In the rows, zero is written as 128.
Known rows, with every step that occurs
lepe -> segod: [135 122 114 129 134 123 150 136 126 130 125 125 108 110 139 108 114 161
 112 129 124 142 121 114 135]
lepe -> segod -> mivamuz -> gozav: [136 121 106 125 131 123 118 132 128 118 123  84 156 132 136 119 134 144
 126 135 123 137 161 148 129]
meki -> lepe -> segod -> fegibek -> bidi -> mivamuz -> falol: [160 129 216 133 121 134 112 145 126 156 134 178  64 123 111 142 121 133
 151 129 141 112 120 104 123]
lepe -> segod -> fegibek -> bidi -> mivamuz -> falol -> givi: [164 127 190 143 130 144 124 111 141 147 130 162   4 122  85 114 124 143
 246 124 135 114 122 110 103]
meki -> lepe -> segod -> mivamuz: [111 118 101 120 130 118 115 173 139 147 131 128 166 135 147 152 131 142
  79 134 132 122 124 110 135]
fegibek -> bidi -> lepe: [122 138 140 135 137 131 153  95 123 102 138 168 196 119 141 128 109 105
  87 112 123 121 119 112 129]
fegibek -> bidi -> mivamuz: [107 126 169 133 130 136 135 126 147 170 132 185 160 127 136 141 127 131
 175 109 126 119 120 116 118]
givi -> falol: [131 131  96 133 127 133 127 130 137 160 125 161 185 103 124 139 118 126
 145 108 134 144 130 129 115]
fegibek -> bidi -> lepe -> segod -> mivamuz -> falol -> givi: [157 126 132 133 135 133 134 111 133 132 137 166  85 134  99 127 129 129
 176 131 131 107 121 103 102]
fegibek -> segod -> lepe -> bidi -> mivamuz -> gozav: [ 99 133 120 110 125 128 127 108 125 175 123  79 127 135 141 120 145 121
  86 135 112 146 158 166 124]
sopiv -> falol -> givi: [133 130  97 135 162 138 143 135 164 132 122 140 139 104 111 115 107 142
 139 114 116 137 134 138 105]
meki -> lepe: [125 134 112 129 137 122 124 161 141 156 132 112 167 100 152 150 113 126
  70 104 125 138 122 122 140]
gira -> mivamuz -> bidi -> lepe -> segod -> fegibek: [127 120 137 142 115 129 114 107 100  64 129 117 122 140 126 127 123 131
 150 159 142 121 113  98 137]
gira -> mivamuz -> gozav: [128 125 111 138 113 126 126 122 127 137 123  86 157 104 136 142 128 141
 167 115 118 143 161 157 133]
lepe -> bidi -> fegibek -> segod: [119 128 113 116 120 130 134 132 157  96 114  96  40 103 109 113 128 129
 143 122 120 136 131 185 144]
bidi -> lepe: [114 133 105 133 143 116 153 110 118 104 137 136 206 115 148 131 113 105
  86 109 122 141 116 110 128]
meki -> lepe -> segod: [130 123 116 125 137 120 132 159 128 146 132 113 112 107 154 132 113 149
  48 128 129 137 122 115 143]
fegibek -> segod: [107 134 118 125 123 130 144 131 151 109 127 111  73 107 123 127 109 124
 129 111 113 139 123 153 129]
mivamuz -> segod -> fegibek: [155 133 134 138 123 133 132 137 123  67 121 108  72 143 110 104 120 117
 197 122 135 125 119 139 131]
bidi -> fegibek -> segod -> lepe: [108 145  99 129 132 123 152 130 155 147 139 115 103 100 116 121 131 128
 124 134 114 132 137 176 141]
segod -> fegibek -> bidi -> mivamuz -> falol -> sopiv: [156 133 190 140 140 137 110 112  98 134 132 162  84 115  95 138 138 126
 163 121 132 121 133 115 120]
bidi -> mivamuz: [101 122 135 131 135 121 133 139 145 170 129 152 176 123 143 143 130 132
 175 106 125 139 117 111 118]
lepe -> segod -> fegibek -> bidi -> mivamuz -> gozav: [135 126 196 136 128 140 115 110 125 112 128 121  99 131 124 110 125 134
 169 132 128 123 159 145 128]
meki -> lepe -> bidi -> mivamuz: [ 96 121 129 112 131 123 112 153 138 189 120 129 164 132 159 152 139 123
  77 112 131 136 116 109 129]
segod -> mivamuz -> gozav: [134 129 108 130 128 126 114 131 137 122 122  87 197 128 134 130 135 126
 150 115 119 138 161 154 126]
lepe -> bidi -> mivamuz -> gozav: [125 122 131 118 128 128 115 115 124 155 114  84 157 129 147 119 140 130
 124 116 121 150 154 147 124]

Rows
[100 117  93 123 137 114 138 129 123 107 135 147 198 149 144 135 130 124
  97 139 128 126 118 100 125] | bidi -> lepe -> segod -> mivamuz
[145 129 145 139 132 131 117 105 103  52 129 105 124 137 126 102 117 123
 119 152 141 129 112  99 137] | mivamuz -> bidi -> lepe -> segod -> fegibek
[138 137  82 127 131 122 156 134 112 166 134 123 143 144 134 112 135 131
 112 135 124 131 122 134 128] | mivamuz -> segod -> lepe
[138 131 144 139 130 131 135 130 125  80 121 117  89 117 117  98 111 143
 156 130 130 134 122 119 139] | lepe -> segod -> fegibek
[141 131 128 123 111 125 125 144 150 129 124 139  87 127  97 147 129 124
 189 118 122 128 121 136 112] | fegibek -> segod -> mivamuz -> falol
[122 126 109 114 119 129 105 132 151  87 114  60  97 126 112 122 147 121
 149 130 120 131 170 203 137] | lepe -> bidi -> fegibek -> segod -> mivamuz -> gozav
[106 121 117 125 134 125 138 120 124 102 136 174 190 151 138 133 128 125
  99 141 129 106 119 102 126] | fegibek -> bidi -> lepe -> segod -> mivamuz
[119 126 107 109 120 127  92 151 151 104 120  53 106 125 124 141 146 114
  92 131 122 126 171 203 144] | meki -> lepe -> bidi -> fegibek -> segod -> mivamuz -> gozav
[109 126 198 133 127 137 112 142 136 139 135 170 108 132 133 142 122 127
 133 130 138 107 120 110 133] | meki -> lepe -> segod -> fegibek -> bidi -> mivamuz
[121 126  60 116 106 125 145 125 103 175 115 120 134 156 137 125 152 140
 105 145 128 126 122 132 133] | gira -> mivamuz -> segod -> lepe -> bidi
[133 125 122 140 104 131 128 135 119  76 121 121  73 146 108 130 127 125
 228 128 138 118 119 138 132] | gira -> mivamuz -> segod -> fegibek
[150 113 117 129 124 125  82 174 148 124 130  98 136 126 125 144 148 149
 145 153 144 113 129 144 145] | meki -> lepe -> segod -> mivamuz -> bidi -> fegibek
[142 137 177 138 127 144 120 134 133 102 129 144  86 115 123 119 107 135
 102 132 135 109 127 123 147] | meki -> lepe -> segod -> fegibek -> bidi
[126 125 137 129 139 128 159 104 111 102 138 165 138 122 143 112 108 132
  62 136 126 123 118 107 134] | fegibek -> bidi -> lepe -> segod
[122 142  76 118 129 127 146 116 121 179 115 113 187 124 144 107 138 139
  61 126 120 144 124 121 135] | segod -> lepe -> bidi
[124 111 105 132 119 122 129 109  96 109 134 125 149 134 147 137 127 144
 106 159 137 129 113  93 133] | gira -> mivamuz -> bidi -> lepe -> segod
[126 123 147 120 119 130 104 152 118 108 119 110  78 164 128 131 140 106
 136 128 144 116 114 129 131] | meki -> lepe -> bidi -> mivamuz -> segod -> fegibek
[130 116 151 125 122 134 137 139 127 144 131 170  94 159 129 131 134 124
 184 124 134 107 115 134 115] | fegibek -> bidi -> mivamuz -> segod
[120 131 128 125 128 131 149 129 117 193 140 170 146 161 134 127 145 126
 137 139 129 109 120 130 118] | fegibek -> bidi -> mivamuz -> segod -> lepe
[140 130 118 134 135 126 122 104 111 104 134 114 206 130 146 130 123 112
  97 131 132 137 111 101 127] | mivamuz -> bidi -> lepe
[133 133 146 135 132 128 118 152 129  97 129 109  91 113 132 119 110 135
  93 130 135 131 124 116 147] | meki -> lepe -> segod -> fegibek
[123 128 117 124 125 125 111 140 160  84 127  71 110 118 109 130 138 121
 173 126 118 130 170 204 134] | bidi -> fegibek -> segod -> mivamuz -> gozav
[122 125 104 129 130 123 107 115 122 101 134 122 244 153 143 145 139 103
 114 137 135 122 111  98 121] | segod -> mivamuz -> bidi -> lepe
[125 144 164 142 137 137 140  90 122  63 135 165 176 125 124 120 106  94
 115 116 129 115 120 113 134] | segod -> fegibek -> bidi -> lepe
[125 121 105 123 137 117 126 119 114  93 133  93 187 140 145 123 132 124
  84 140 123 136 157 138 128] | bidi -> lepe -> segod -> mivamuz -> gozav
[102 142  79 112 122 130 147 111 129 163 117 102 116 127 133 111 134 130
  54 134 114 141 125 144 135] | fegibek -> segod -> lepe -> bidi
[119 121 109 128 144 115 158 117 108 101 136 135 151 120 151 113 111 133
  62 134 125 141 116 102 133] | bidi -> lepe -> segod
[128 135 118 119 128 133 136 111 144 208 127 125  29 127 100 128 147 129
 171 125 120 133 122 127  98] | fegibek -> segod -> lepe -> bidi -> mivamuz -> falol -> givi
[122 128 145 139 113 135 141  99 106  56 136 169 122 152 118 136 119  96
 157 133 138  99 116 125 131] | gira -> mivamuz -> segod -> fegibek -> bidi -> lepe
[126 135 137 111 115 123 135 123 127 202 123 144  85 132 116 133 145 126
 131 130 121 139 119 123 111] | fegibek -> segod -> lepe -> bidi -> mivamuz -> falol
[159 137 210 140 117 138 119 125 135 144 127 188  98 125  97 134 126 124
 233 113 133 119 119 110 113] | segod -> fegibek -> bidi -> mivamuz -> falol
[159 123 124 122 123 118 114 170 131 159 129 140 119 126 123 150 132 145
 121 132 135 126 123 104 124] | meki -> lepe -> segod -> mivamuz -> falol
[141 132 115 119 147 120 123 117  80 210 127 130 135 121 122 136 161 139
  72 132 125 145 131 107 120] | segod -> lepe -> bidi -> mivamuz -> falol -> sopiv
